Each row was made from one walk, in order. Every step used is in the known rows, and no mark comes twice. Write each row's walk.
Known rows
neba/navi/vuve/nirol/mera/masoko: [ 12.2 -16.1  35.6  18.6  65.6 -23.4 -15.5  26.2 -13.7  20.4   6.8 -33.1
  11.1 -18.0 -50.4  58.6   2.1 -69.4   0.9   7.9  -5.5]
vuve/nirol/mera: [ 17.0 -15.2  23.7  31.1   3.4  -9.5  -2.7  -3.4  -5.9  15.4  -2.1   2.4
  13.6 -15.1 -45.9  11.5 -17.4 -25.8  14.8  13.4   2.2]
nirol/vuve/masoko: [ 14.8  12.0 -10.8   8.8 -52.4  18.6  -8.3 -27.9  -6.8   2.0  19.5  24.2
  19.5  14.6  21.4 -29.1 -19.4  26.1  19.8  11.5  15.2]
pera/navi/vuve/nirol/mera/masoko: [ 20.0 -13.2  37.8  11.3  61.1 -30.5 -12.1  43.1   3.1  22.2 -21.6 -34.8
  -8.1 -24.1 -46.1  55.2   8.2 -67.0 -19.3  20.9  34.6]
nirol/mera: [ -1.6   8.9   7.2   3.6  -6.6  -7.2  -9.3  -7.2   2.2   6.7   3.3   6.1
  18.7  -6.9 -14.2  -4.3 -16.0 -10.9  18.4  10.0   0.4]
nirol/vuve/masoko/pera: [ 21.3  -4.5 -16.1  14.7 -44.3  11.0   3.4 -30.0  -0.4 -14.7 -27.2  12.4
  15.3  14.8  22.3 -43.8   4.4  27.4  12.0   8.7   9.1]
pera/navi/vuve: [ -3.3  21.8   1.9 -22.1  -4.2  -1.6 -16.8  21.9 -10.6  17.8  -9.4 -16.5
 -14.3 -10.8  15.2  12.2  15.7   7.6 -15.7   5.5  59.4]
mera/nirol/vuve/masoko/neba/navi: [-37.7  -3.5 -30.8   5.9 -31.7  12.6   1.2 -32.7  -8.5 -11.7  64.8  32.7
  -1.9  18.7  32.2 -38.5 -21.4  72.3  -8.1 -14.8 -37.5]
nirol/mera/masoko/pera: [ 13.4 -10.2  13.6   6.1  14.2 -28.3   4.3  -5.7  23.9 -18.8 -47.5 -17.2
  20.6   2.4 -23.5  -0.1   6.6 -55.8  14.3  15.8 -17.7]
vuve/masoko/neba: [ 16.9  29.0 -15.5 -15.2 -28.1  30.1 -13.7  -6.5  22.3  -8.1  23.9  19.8
   7.7   9.0  34.6 -29.2 -18.1  35.5  33.1 -13.3 -22.8]
vuve/nirol: [ 21.4  -5.5  15.4  22.9 -38.1   3.3   1.0 -16.5 -10.5   9.8   0.7   6.7
   7.1  -0.2 -25.2   4.9 -11.7 -13.3  19.2   9.6  13.5]
mera/nirol/vuve/masoko: [-12.9   5.7 -12.2  16.4 -54.5  -0.1 -10.8 -40.3  -2.4  -3.6  32.9  27.1
  14.8  16.7  27.5 -35.5 -29.2  40.4   3.9  16.5  16.6]
pera/navi: [-11.3  16.7  -9.6 -16.8 -21.5   1.7  -1.0   7.6  -1.3   9.3  -6.6  10.4
  -3.7  -1.2  11.0 -16.9  -0.4  16.8 -17.8   7.2  34.2]
masoko/neba: [ -2.3  14.5  -8.6 -10.8 -56.9  14.9   6.2 -24.6   6.1 -12.6  21.4  13.5
  -6.2  10.8   9.3 -13.3  -6.8  21.9  29.4 -13.1 -22.9]
masoko/neba/navi/vuve/nirol/mera: [ -0.7 -18.1  15.7  15.5  44.7  -1.0  -6.2  18.3 -21.0  15.0  27.0 -18.7
 -13.6 -23.1 -36.5  35.9   7.2  -4.1   4.8 -19.8 -27.2]
masoko/pera/navi/neba: [-40.3  -1.0 -20.8 -13.4   3.1 -20.1  15.6  18.2  -0.3   0.0 -55.6   6.5
 -10.7  -5.2  24.7 -42.7  14.1  36.1 -29.1  -2.1  57.1]
vuve/nirol/mera/masoko: [ 25.1 -16.9  35.4  28.3  15.9 -23.2  -1.2   0.9  10.4   6.5  -5.4  -9.0
  18.6  -5.3 -55.8  31.4 -18.6 -72.3  18.9  21.7 -11.6]
neba/navi/pera: [-32.0   6.9 -27.5  -7.6  22.7  30.5  -2.2   4.2 -19.2   5.7  31.3  27.7
  17.2   7.6  21.6 -12.9  -7.6  24.4 -51.8  -9.0  -5.8]
vuve/masoko: [ 21.3  33.6  -7.6  -9.0 -19.7  21.1 -25.7  -2.5  12.5   6.0   8.0  16.4
  26.7   5.7  30.4 -27.1 -21.5  16.3  26.5   6.1  13.2]
vuve/nirol/mera/masoko/pera: [ 31.6 -33.7  29.6  33.7  23.8 -30.1  10.8  -1.3  16.2 -10.9 -52.9 -20.3
  14.5  -5.9 -54.9  16.0   4.7 -71.4  10.7  19.2 -17.1]
pera/masoko: [ 12.4   5.8   2.4  -4.5 -48.4  11.9  22.4 -35.2  -6.5   2.4  -9.5  13.7
  -7.2   7.5  12.0  -1.2  -3.8  11.4  22.2  15.8   7.9]

Which walk is each row?
[ 24.2  35.0  -4.6 -20.7 -10.6  26.6 -29.2   7.5  12.5   0.7  21.2  -6.4
  -2.9  -1.2  38.8  -0.8  -1.3  26.2  35.1 -15.4   2.9] : navi/vuve/masoko/neba
[-22.1   9.8 -19.9 -15.4 -24.5  18.1   5.9 -12.6 -10.0  -5.8  38.3  15.7
  -3.7   9.3   9.7 -15.2  -3.2  34.7  10.4 -24.9 -41.7] : masoko/neba/navi
[-28.8  -8.5 -30.1   0.4  -1.1  -7.8  13.6  10.9  -4.0   0.5 -42.3  20.4
  -4.0   1.7  40.4 -59.8   5.5  59.8 -31.0   3.1  59.6] : nirol/vuve/masoko/pera/navi/neba
[ 12.3 -21.2  11.8   7.1   3.0  18.1  26.6  -9.3 -29.8  10.4  14.7 -10.8
 -40.6  -8.3 -11.1  40.6  19.6  18.2   8.7 -14.5 -19.9] : pera/masoko/neba/navi/vuve/nirol
[ 18.5 -35.4  21.1  21.5  51.1 -34.5  14.7  26.6  18.1  -3.1 -64.8 -20.0
  -2.1 -14.0 -50.2  10.7  15.1 -55.9 -29.1  20.1   3.3] : vuve/nirol/mera/masoko/pera/navi
[-47.3  15.8 -15.4 -19.0  -5.3 -12.8   4.1  19.9  -7.0  17.0  -8.6  18.6
  -6.4  -6.0  23.9 -27.6  -9.5  35.1 -20.8   0.1  63.6] : pera/navi/neba
[ 17.3  -1.1   5.8  -2.2 -27.6 -15.6   7.2 -18.4  19.0 -24.1 -45.1 -13.4
  14.1  15.8  -3.4  -7.0  12.0 -42.6  18.6  12.1  -6.3] : mera/masoko/pera
[ -5.5   2.5  -5.2 -20.7  -7.1  20.7  20.2 -13.4 -21.7   1.6  19.8  -7.1
 -34.0  -0.9  20.6  24.4  20.9  33.9  12.5 -17.4 -20.3] : pera/masoko/neba/navi/vuve
[  0.3 -26.4  17.2  18.3  40.0 -11.4  10.8   7.8   3.9  -1.6  26.0  -2.8
   2.1  -3.5 -51.4  28.2 -11.0 -41.1   7.9 -10.0 -66.5] : vuve/nirol/mera/masoko/neba/navi
[ 15.1  -1.8  17.5   5.2   6.8  -4.5  -9.8  26.0 -18.1  25.2 -15.0 -19.1
 -19.9 -19.4 -16.0  28.4  15.3  -6.3 -18.6   8.3  60.2] : pera/navi/vuve/nirol
[  8.3  34.9  -7.5 -18.8  29.2  20.8 -39.7  22.6 -12.2  20.4  21.8  -7.6
  18.5  -5.6  35.3   0.3  -0.8  19.5   9.0  -7.1  19.0] : neba/navi/vuve/masoko
[  4.3  -2.3  -3.1 -14.3  -1.1 -19.4  11.1   9.7  21.3 -16.1 -57.3 -12.4
  -2.8   7.6   1.0 -12.5  22.5 -28.0 -21.9  12.7  14.2] : mera/masoko/pera/navi
[-10.5   3.8  11.7 -14.8  47.2 -11.8 -10.2  18.2   2.9  -2.2  27.6 -25.9
  -2.4  -6.6 -15.9  40.1   6.3 -34.0  12.1 -14.9 -41.2] : nirol/mera/masoko/neba/navi/vuve
[-28.5   1.6 -23.0 -16.8  28.0  26.0  11.0   4.1   6.5 -17.7  43.4  19.7
   4.0  19.1  15.1   5.2  -5.0  -2.1 -41.4 -20.5 -55.0] : mera/masoko/neba/navi/pera
[ 11.2 -10.9  20.2   4.4  15.7  -1.9  -0.3   9.4 -10.1   1.5  26.1 -25.0
 -14.6  -0.3 -26.7  49.9  11.4 -37.9  12.2 -16.1 -28.7] : mera/masoko/neba/navi/vuve/nirol
[ -6.3 -12.2 -17.9  21.7 -45.9  -8.0   0.9 -42.1   3.7 -19.7 -14.5  15.2
   9.9  17.0  28.9 -50.8  -5.3  41.7  -5.0  14.4  10.3] : mera/nirol/vuve/masoko/pera
[ -7.0  -4.4 -21.2  -9.4 -17.2  42.9  37.3 -25.8   2.7 -14.8  15.9  32.4
 -23.9  12.6  31.0  -1.8  -1.3  41.4 -26.6  -7.2 -27.0] : navi/pera/masoko/neba
[  6.4  12.1   3.4 -13.3 -44.1   1.3   7.5 -20.4  22.3 -20.8  17.8   2.6
  -0.8  19.1   0.0   5.4  -8.1 -24.2  32.9  -5.5 -36.0] : mera/masoko/neba
[ 15.3  17.5 -13.6 -13.8  37.4  13.6 -28.3  21.0  -5.9   3.1 -25.8 -20.2
  14.1  -6.3  35.9 -15.7  22.5  20.5   0.6  -9.7  13.4] : neba/navi/vuve/masoko/pera
[ 28.0 -15.3  38.0  17.5  25.8 -17.6  -4.3  10.5  10.2   0.7   7.1 -31.7
 -10.5 -13.3 -47.4  57.9   1.8 -62.3  27.5  -0.2 -21.3] : navi/vuve/nirol/mera/masoko/neba
[-17.9   1.4 -19.7  10.2 -62.4   9.1   0.2 -43.7   7.0 -16.8  48.5  30.9
  -4.3  20.4  31.6 -37.3 -25.4  59.6  11.0  -2.5 -18.8] : mera/nirol/vuve/masoko/neba
[-37.3   2.4 -35.3 -14.0  14.7  39.5   9.0  -0.5  -9.8  -8.0  47.3  31.0
  -1.8  10.0  25.2 -13.9  -4.2  44.3 -45.0 -28.7 -41.6] : masoko/neba/navi/pera
[ 11.4 -10.8  25.3  13.4  48.5 -17.2 -14.3  39.2 -13.2  30.7 -17.4 -24.1
 -13.3 -33.5 -36.1  35.6   9.8 -20.5 -23.0  12.3  48.3] : pera/navi/vuve/nirol/mera
[ -4.0   0.3 -16.0 -11.8 -12.9  -6.0   9.8   5.8   4.8  -7.2 -53.4  -1.1
  -8.3  -0.8  11.0 -31.8  23.2  18.9 -25.3   4.9  28.3] : masoko/pera/navi
[ -6.8  12.5   3.1 -23.1   6.0   0.9  -6.8   4.9  -2.4  -7.2  31.2 -21.8
  -8.6   7.9   4.6  32.5  12.6 -22.0  15.2 -18.9 -29.6] : mera/masoko/neba/navi/vuve
[-36.4 -12.6  -0.7  -7.8  57.0 -46.8  14.1  34.7  20.5  -3.5 -62.0  -9.0
   0.9 -10.3  -5.8 -15.7   8.0 -23.0 -28.9  10.0  32.1] : nirol/mera/masoko/pera/navi/neba
